Each row was made from one path, in order. Every step used is in the known rows, and no mark comes twice. Write each row's path.
Known rows
solori -> gubap -> zife -> bibo -> kisu: [-24 -46  24 -28 -32 -40  33 -48 -15  33 -39 -47  21 -25  -4 -13   1  36
 -17 -13 -25   3 -24  38 -26 -22 -17   3 -65  15 -53  13  -9  39  47  14
 -33  11 -31 -39  35  45  -6  -6 -42 -24 -23]
kisu -> solori -> podapom -> zife -> bibo -> gubap: [ -74  -21  -43   18  -11   64   62   10  -37   63  -19 -107   11  -18
   22  -21  -10    2  -39  -36  -10   14  -75  109   -9   16  -42   11
  -61  -17    1  -45   10   43  109   39   29   59  -71   -5   31   43
  -21   16  -17   -2  -32]
gubap -> zife -> podapom -> kisu -> solori: [-34  -4  26 -23 -31  19  30 -65 -50  34 -45 -69  19 -25 -48  12   4  27
 -16  -3 -53  30 -13   7   2 -15  21  -3 -28   8 -17  -4  13  31  14 -17
  44   1 -88 -53  -7   6  -2 -18 -16  23  46]
bibo -> gubap -> solori -> zife -> podapom: [ 18 -16  -3 -20 -34  15  60 -29 -84  -6 -16 -86  33 -24  -6   1 -18  15
  10 -25   4  42 -48  15  -7 -42 -45  -1 -41  21  -3 -26 -51  57  39  -8
 -17  -1 -25 -42  -7  33   0   8 -30 -11 -19]
bibo -> kisu: [ -5  23   8 -17 -13 -37  24  -4  -4  19   2  -8  17  -5  11   7   0  21
 -10 -48 -15  36  12  22  -6 -28   0   0  10   2  -6 -27 -18 -10  -8  -7
  -1  26 -27 -15   8  35 -11  -4 -10   0   2]
zife -> podapom -> gubap -> solori -> bibo -> kisu: [-47  15  11 -33 -36  29  21  20 -66  41 -18 -82  30 -28 -19 -33  -6   7
  12 -17 -24  59 -39  50  -6 -32 -25  -6 -11 -26   4 -36 -26  43  20  21
   9  33 -66 -28  15  52 -15   5 -31  22 -11]
kisu -> solori -> zife -> bibo -> gubap -> podapom: [ -41  -36   -7  -27    1   15   61  -47  -60   43  -11 -103   16    0
  -18   -6    4   10  -37   -6  -32   14  -42   55  -20    1  -32  -17
  -62   -8  -47  -37   -2   38   87   -4   -1   27  -55  -11   22   36
   16    3  -29    0   -3]
gubap -> solori -> zife: [ 19 -48  14  15 -33   7   7 -32 -24 -11  -3 -41  12   0 -10  26 -15  17
  11 -14 -15  -6  -8  20 -10 -37 -13 -15 -45  -1  13  48 -27  36   8  -7
 -24   9   5 -30  -8  -3  -5  12  -7  -4 -23]
gubap -> zife -> podapom: [  5  -8  20 -18 -24   4  22 -56 -30   1 -38 -40  16 -26 -31  -7  -7  25
   2  19 -18  45  -8 -16 -17 -10   4 -11 -24   4 -18 -22  10  34   2 -18
  13 -23 -41 -36   2   5 -15  -9 -10 -13  28]
solori -> bibo: [-13 -11  -9  -6  -3  26 -11  19  18  32  20 -19   4   3 -17 -14  -2  -9
   3   1  -9 -20  -8  30  -4  -1  -3   9 -27 -30  12  20   9  -9  29  11
  -3  33   3  -1  23   8 -19  12 -20  -5 -28]
kisu -> solori -> gubap -> podapom -> bibo: [-28 -42  24   9   1  26  36  -8 -33  53 -21 -50 -19  29 -39 -25  22 -38
 -29   7 -16 -37  -3  23   9   3 -18 -15 -44 -25 -27  -2 -20  38  48  23
  32  44 -38 -14   9  10  24   0   1  26  18]
zife -> podapom -> solori -> gubap: [-50   6 -12  -5  -9  38  19  20 -15   4 -28 -58   6 -13 -19 -38   0 -22
 -16  27   3  31 -34  25  23  12 -23   8 -33  10  -2 -16 -22  29  20  27
  28  -9 -40  -8  -6  18  29 -12   9  10  -9]
podapom -> bibo: [-29   8  -9  -7   9  21 -16  18 -12  33  -7 -17 -13 -10 -10   4 -15  -3
  18 -10   2  -7  -6  21  16   0   0   7 -13 -27  -3  11   5   7   0  26
  35  13 -16  10  14 -21   1 -12 -10  16 -15]
gubap -> bibo -> solori -> podapom: [ -7 -56 -23 -11 -54  57  44   4   3  31 -29 -41  21 -17  13  19  12   7
 -15 -32 -34  10 -15  18 -11 -12 -35 -14 -37  -4  28 -35 -29  44  26  47
  11  16  -3   5 -15  47 -31  15  -4  18 -24]
kisu -> podapom -> solori -> gubap -> zife: [-42 -10   6  24   5  20  27 -25  -3  17 -34 -64 -18  -7 -13  -5 -20  -9
 -44  -4 -23 -10 -38  17  31   2 -23   9 -25  -8 -34 -15 -10   4  32  40
  35   4 -49 -22 -10  37  -8 -12  38  10  17]
zife -> podapom -> bibo -> gubap -> solori: [-10  18 -19 -19 -17  34  39   1 -87  34 -38 -73  13 -36 -10 -23 -12   8
  35 -16  -1  49 -45  11   7 -34 -30  -1 -12  -3  -9 -51 -26  52  22  22
  29  -6 -40 -29  -6  11   7  -3 -32  25   1]
kisu -> podapom -> solori: [-48  35 -21  21  32  27   5   4   4  17 -14 -49 -19  -3  -1  -5 -18  -5
 -29 -10 -17  11 -29  18  40  14 -13  -3  23 -18 -14 -47   5 -21   9  40
  55   3 -45   9 -15  25  -1  -9  45  32  18]
podapom -> gubap: [-57   7   8 -17   1  17 -21  35 -35   3   0 -30  -2 -11   5  -6 -19 -22
 -12   2   8   4 -31  25   7  21 -13   8   7 -15  -5  -4 -16  12   3  26
  20  15 -30  19  12  15  -3  -7   1   7  -8]
zife -> bibo -> kisu -> podapom: [-41  42  -5 -26  31 -29  30 -30  -8  55 -36 -45  15 -18  -2 -26   8  61
  -6 -39 -37  58 -24  52   1  -9 -22 -10   8 -14 -61 -74  30  -2  26  24
   3   9 -67   2  32  59   1 -10 -17  10  -2]
solori -> kisu -> podapom -> gubap -> bibo -> zife: [-54   1  34 -27  10  23  -5 -14 -25  70 -32 -68  30 -12 -33  15  -2  19
 -15 -26 -53  24 -32  54   7  17 -46   9 -32 -29 -25 -28   8   0  38  30
  49  27 -59  15  14  81 -20   0 -32  44 -18]
kisu -> solori -> bibo -> zife -> podapom -> gubap: [ -67   15  -12    8    0   34   47   31  -48   72   21 -111   31    6
  -34  -29   12  -24  -52  -13  -34   35  -42   88   -3   33  -24    0
  -10  -43   -3  -33    5    6   75  -14   48   53  -84   -9   54   54
   -8    6  -23   22   -5]
solori -> kisu -> zife -> bibo -> gubap -> podapom: [-25  -8  33 -56  -6  21  20 -43 -57  70 -26 -83  50 -20 -11 -31  20  28
 -17   2 -59  22 -29  35 -34  -7 -45 -23 -53  18 -62 -44  11  41  88   9
  19  12 -52  -4  33  55 -10  12 -65   5 -22]
gubap -> zife -> bibo -> solori: [-21 -41 -20 -24 -46   2  37 -37 -51  15 -27 -63  28 -49  24  12  18  46
 -22 -14 -44  34 -26  22 -28   4   3 -32 -23  19 -33 -17   7  20  42  -9
 -12 -16 -31 -20  20  21 -28  -2 -24  -3   1]
gubap -> solori -> bibo -> kisu: [ 16 -18   3   3 -56   0  26  -4 -18  42  12 -38  18 -12   6   2   7  21
  18 -42 -41   0  -5  37 -16 -62  -7 -11 -16 -14  20  11 -28  13  26   5
 -26  44  -6 -45   0  40 -32  24 -31  16 -19]
podapom -> bibo -> kisu -> zife: [-33  48  18  -9  11 -17  15  -6 -23  71  -1 -48  19  -2  -9  -2 -16  13
 -15 -57 -42  36   0  48   7 -16 -11 -16   5 -34 -40 -14  -2  17  24  15
  60  36 -69  -3  49  15 -19 -13 -18  11 -12]
gubap -> bibo: [ -2 -26   7 -23 -16   7 -14 -29  14  33 -26   0  -7  -6 -19  31 -13  21
  20   8 -39   1   0 -11 -13 -17  -6  -4 -13 -19  -5   2  11  30   5  33
   3 -11   8   1 -21  17  -2   6 -26  24   6]
zife -> podapom -> bibo: [-31  30  -7 -23  13  34   5   5 -29  35 -35 -40   4 -18 -34 -27  -4   6
  23   8   2  48 -12  12  16   5  -8  -1 -16 -26  -9 -28  12  27  -6  19
  48  -5 -45   6  19 -15  16 -15 -16  15  -2]
bibo -> kisu -> solori -> gubap: [-13 -14  17  14  -8 -44  66  -1 -15  45   6 -31  16  23  -1 -24  23 -14
 -60 -49 -28  -1  -8  42   1 -17 -17   6 -30   1 -26 -20 -27  -1  52 -14
  -5  51 -55 -36  15  53  12   4  -8  -3   5]

Which path is each row?
[  9 -15  -1 -21 -37 -12  44 -30 -60   1  -8 -46  12 -29  20  21 -23   5
 -11 -22   0  11 -32  -9 -19 -30 -16   9 -16  26 -19 -30 -25  20  38  -7
 -10  -3 -16 -38  -5  31 -34   1 -25 -21  15]  bibo -> gubap -> zife
[-22 -61  21 -19 -24 -15  20 -43  -8  22 -37 -38   7 -22 -15 -12  -3  24
  -9  22 -13 -19 -33  25 -18  -5 -15   5 -69  10 -50  30   0  45  53  16
 -32  -9 -14 -27  27  18   0  -7 -35 -26 -24]  solori -> gubap -> zife -> bibo
[-15   8 -14   7 -16   8  15  17   7  44  30 -48  22  -2 -13  11   3   1
  -4 -23 -13  13  -5  62 -12   4  -8   5  -8 -25  17  11   2 -13  38  -2
   7  39  -8  -3  49  33 -32  12 -27   3 -36]  solori -> bibo -> zife
[-42  70   6  -8  -7  -3  43 -18 -29  46 -13 -85  38 -11  -7 -17  -5  14
 -40 -36 -51  94 -16  42   3 -10 -11 -26  23  -7 -36 -61 -10  25  24   6
  67  14 -99 -15  27  42  -7 -10   3  13  14]  bibo -> kisu -> zife -> podapom -> solori
[ -3  42  19   2  23  14  28 -35 -26  29 -21 -51  31   6 -36 -39   5   4
 -24  14 -33  60 -14   3  -1  13 -18 -24  14 -11 -46 -42  16  42  29 -10
  45 -18 -69  -4  39  12   2  -6  -6 -11  16]  kisu -> zife -> podapom
[-36   6 -37 -39   0   0  27  -3 -48  31 -17 -51  16 -34  24 -18  -8  31
   7  -6  -3  27 -55  33 -17  -3 -25   3 -16  20 -42 -48   6  20  57  21
 -24 -11 -21  -3  23  35   9   3 -47  -4 -22]  zife -> bibo -> gubap
[ 21 -51   1  28 -51  47  30   0  -3  12 -19 -32   6  -8  13  -8   3   3
  15 -19   2 -22 -22  19  -7 -49 -23  -4 -35   3  45  11 -38  57  15  28
 -12  23  16 -23 -18  21 -29  28   9   7 -23]  gubap -> solori -> podapom
[-31   5  20 -10 -20  39  -7 -32 -27  -9 -37 -32 -19 -11 -14  29  -5  12
  25   7  -1  36   4  24 -13   2   3 -29   5 -22   9 -19   5  44 -16  31
  38  31 -28   8  -3  -6 -28  -1   9  21  15]  gubap -> podapom -> zife
[ -8 -28 -11 -21 -39  14  28  -9 -32  33  12 -64  15 -23  -1   1 -23   0
  -9 -21 -11 -11 -34  18 -24 -30 -24  18 -40  -7  -3  -8 -15   6  64   6
 -12  24 -11 -35  17  38 -48  10 -43 -21 -14]  solori -> bibo -> gubap -> zife
[-71   5 -48  -1 -19  39  15   3 -47  10 -23 -72  20 -51  34  20   1  39
  -9 -26 -25  66 -39  83 -10  45  -2 -21  -8  -3  -1 -23  24  22  43  27
  17  19 -53  16  35  13 -24  -3 -17  20 -33]  podapom -> zife -> bibo -> solori
[-33 -26  25   3 -19 -22  48 -20 -33  76 -16 -64   7   3 -16  -1  -1  -4
 -40 -54 -35  -9  -7  51  -1 -26  -4   4 -51 -23 -34   9 -16  19  51   2
  32  55 -66 -48  24  24  -8  -9 -24   9   1]  podapom -> bibo -> kisu -> solori -> gubap -> zife
[-37  19 -14 -41  -4 -32  17  -9  -9  44 -21 -35  19 -25  14 -11   6  53
   8 -29 -30  47 -16  51 -19 -16  -6 -10  -9   3 -36 -34  16   8  25  12
 -18  13 -39  -5  27  40   3  -6 -38   7 -21]  zife -> bibo -> kisu
[-48  42   0   3  17  15  14  -4   8  61  -6 -59   4  -1 -17  -4 -18  23
 -12 -58 -27  41 -11  81  13  -7 -19  11  -8 -54  -7 -38  21 -14  28  35
  31  68 -74  -3  42  55 -47   3 -10   9 -21]  solori -> bibo -> kisu -> podapom -> zife
[-41  48  18  -5  -6  -6  51  -7 -24  47 -21 -84  39  -2 -14 -33   1  -1
 -50 -32 -43  70 -25  50   9  -8 -31  -9 -10   3 -49 -45 -27  37  44  15
  46  22 -95 -21  34  55   4 -11  -4   0  -3]  bibo -> kisu -> zife -> podapom -> solori -> gubap
[-31   7  18  12  17  25  13  -4 -51  13 -27 -53 -14  -4  -7 -11 -16  -5
 -14 -17 -15   8 -44  14  22  -8 -31 -15  28 -27 -21 -39 -13  23   6  36
  25   4 -49  -6 -12  44 -11  -2  25  33  23]  kisu -> podapom -> gubap -> solori
[-31 -15  -5  -1   3   3  51 -12 -42  38  -8 -72  39 -10   8 -34  28   9
 -59 -15 -51  30 -43  50  -8  31 -39 -33 -19   7 -71 -20  -3  45  85  12
   3  -4 -57   2  66  35   6   2 -23  -8 -28]  kisu -> zife -> bibo -> solori -> gubap
[-23   8  16 -29  -4 -33  38 -76 -22  51 -49 -59  13 -29  -5  -3  -8  72
 -10 -31 -53  44 -18  33 -21 -20  -8 -16 -13  -8 -67 -49  30  11  26  11
  -3  -2 -69 -31  21  53 -29 -14 -20  -3  18]  gubap -> zife -> bibo -> kisu -> podapom
[ -60   48   19  -32    1   11   21   14  -31   76    3  -92   42   -5
  -31  -45  -12   -4  -37  -25  -45   63  -31   70   -6   -2  -35   -6
   -4  -42  -32  -44   -3   26   49   17   42   51 -102   -5   67   56
  -25   -4  -34   -3  -22]  solori -> bibo -> kisu -> zife -> podapom -> gubap
[-31  30  -1 -22  -2 -13   3  14 -16  52 -10 -28   3 -13   0   5 -11  13
  13 -54 -11  27   6  41   9 -21  -3   5  -4 -27  -6  -9 -10  -1  -7  23
  33  39 -38  -2  22   9 -11 -17 -17  18 -14]  podapom -> bibo -> kisu
[-48  -5   3 -24 -29  58  -6  15  19  22 -28 -30  10 -11 -10   6  -7   1
   6 -28  11 -18 -12  45  19 -22  -6  24 -43  14  41  19 -26  31  -8  51
  29  43 -30   1   1  12 -13 -10   6   8 -38]  solori -> podapom -> kisu
[-55  -1 -37  -7 -34  34  20 -19 -76  17 -34 -81   9 -57  37  20 -26  47
  28 -22 -13  46 -72  72 -16  -9 -19  -3 -17   6  -8 -22  10  54  57  39
  -3  13 -38 -18  10  27 -22  10 -45  23 -30]  podapom -> zife -> bibo -> gubap -> solori
[-33 -42  30 -19 -41  31 -25  17 -61  18 -12 -45  31 -24  12  -4  -2  -8
   3  -9 -24 -19 -31  36  -3 -20 -21  -3 -37   1  18  33 -26  27  25   9
   3  24 -21 -16 -13  32 -10  16 -27  32 -25]  podapom -> gubap -> solori -> kisu
[-64  31 -11 -17 -11  35  11  37 -32  47  12 -88  33 -16 -30 -16  -3  -6
  -6  -8  -9  60 -39  76  -6  23 -29   6  -6 -36   6 -20  -9  16  33  12
  34  37 -55   7  58  44 -24  -3 -34  13 -30]  solori -> bibo -> zife -> podapom -> gubap
[-61  22 -37 -12 -18  63  -2  30  -2  27  -7 -76  10 -18 -23 -33  -8  -9
  -2  22 -20  37 -30  39  14   6  -7   1 -23 -24  15 -22   3   4  27  27
  40  11 -44  -3   5  17   2  -2  -6  20 -13]  zife -> podapom -> solori -> bibo
[-20 -10  25 -30   4  20  17 -31 -48  64 -36 -69  18 -26 -16 -11 -12  15
 -11 -40 -34  -5 -27  27  11 -18 -39  19 -67  -9 -34 -30   7  -9  52  12
  41  19 -55 -25   6  46 -27  -6 -35   9 -11]  solori -> kisu -> podapom -> bibo -> gubap -> zife
[-39 -22   9  -5 -41  62  17 -33 -21  54 -44 -77  26 -26  -3  -3   2  40
  12 -25 -45  -4 -41  60   0 -42 -17 -17 -37   7   1  26 -10  81  42  56
  18  23 -49 -24  16  29 -18  10 -19  27 -32]  gubap -> solori -> podapom -> kisu -> zife -> bibo
[-37  16  11 -66 -33  27  19 -23 -72   8 -31 -47  -2 -22  -7  28  -6   3
  22 -20   1  17 -15  -6   3 -42  -8   2   9  34  -2 -44 -47  34  -8  36
  21  20 -34 -14 -21  34  -5 -18 -16  26  18]  bibo -> gubap -> podapom -> kisu
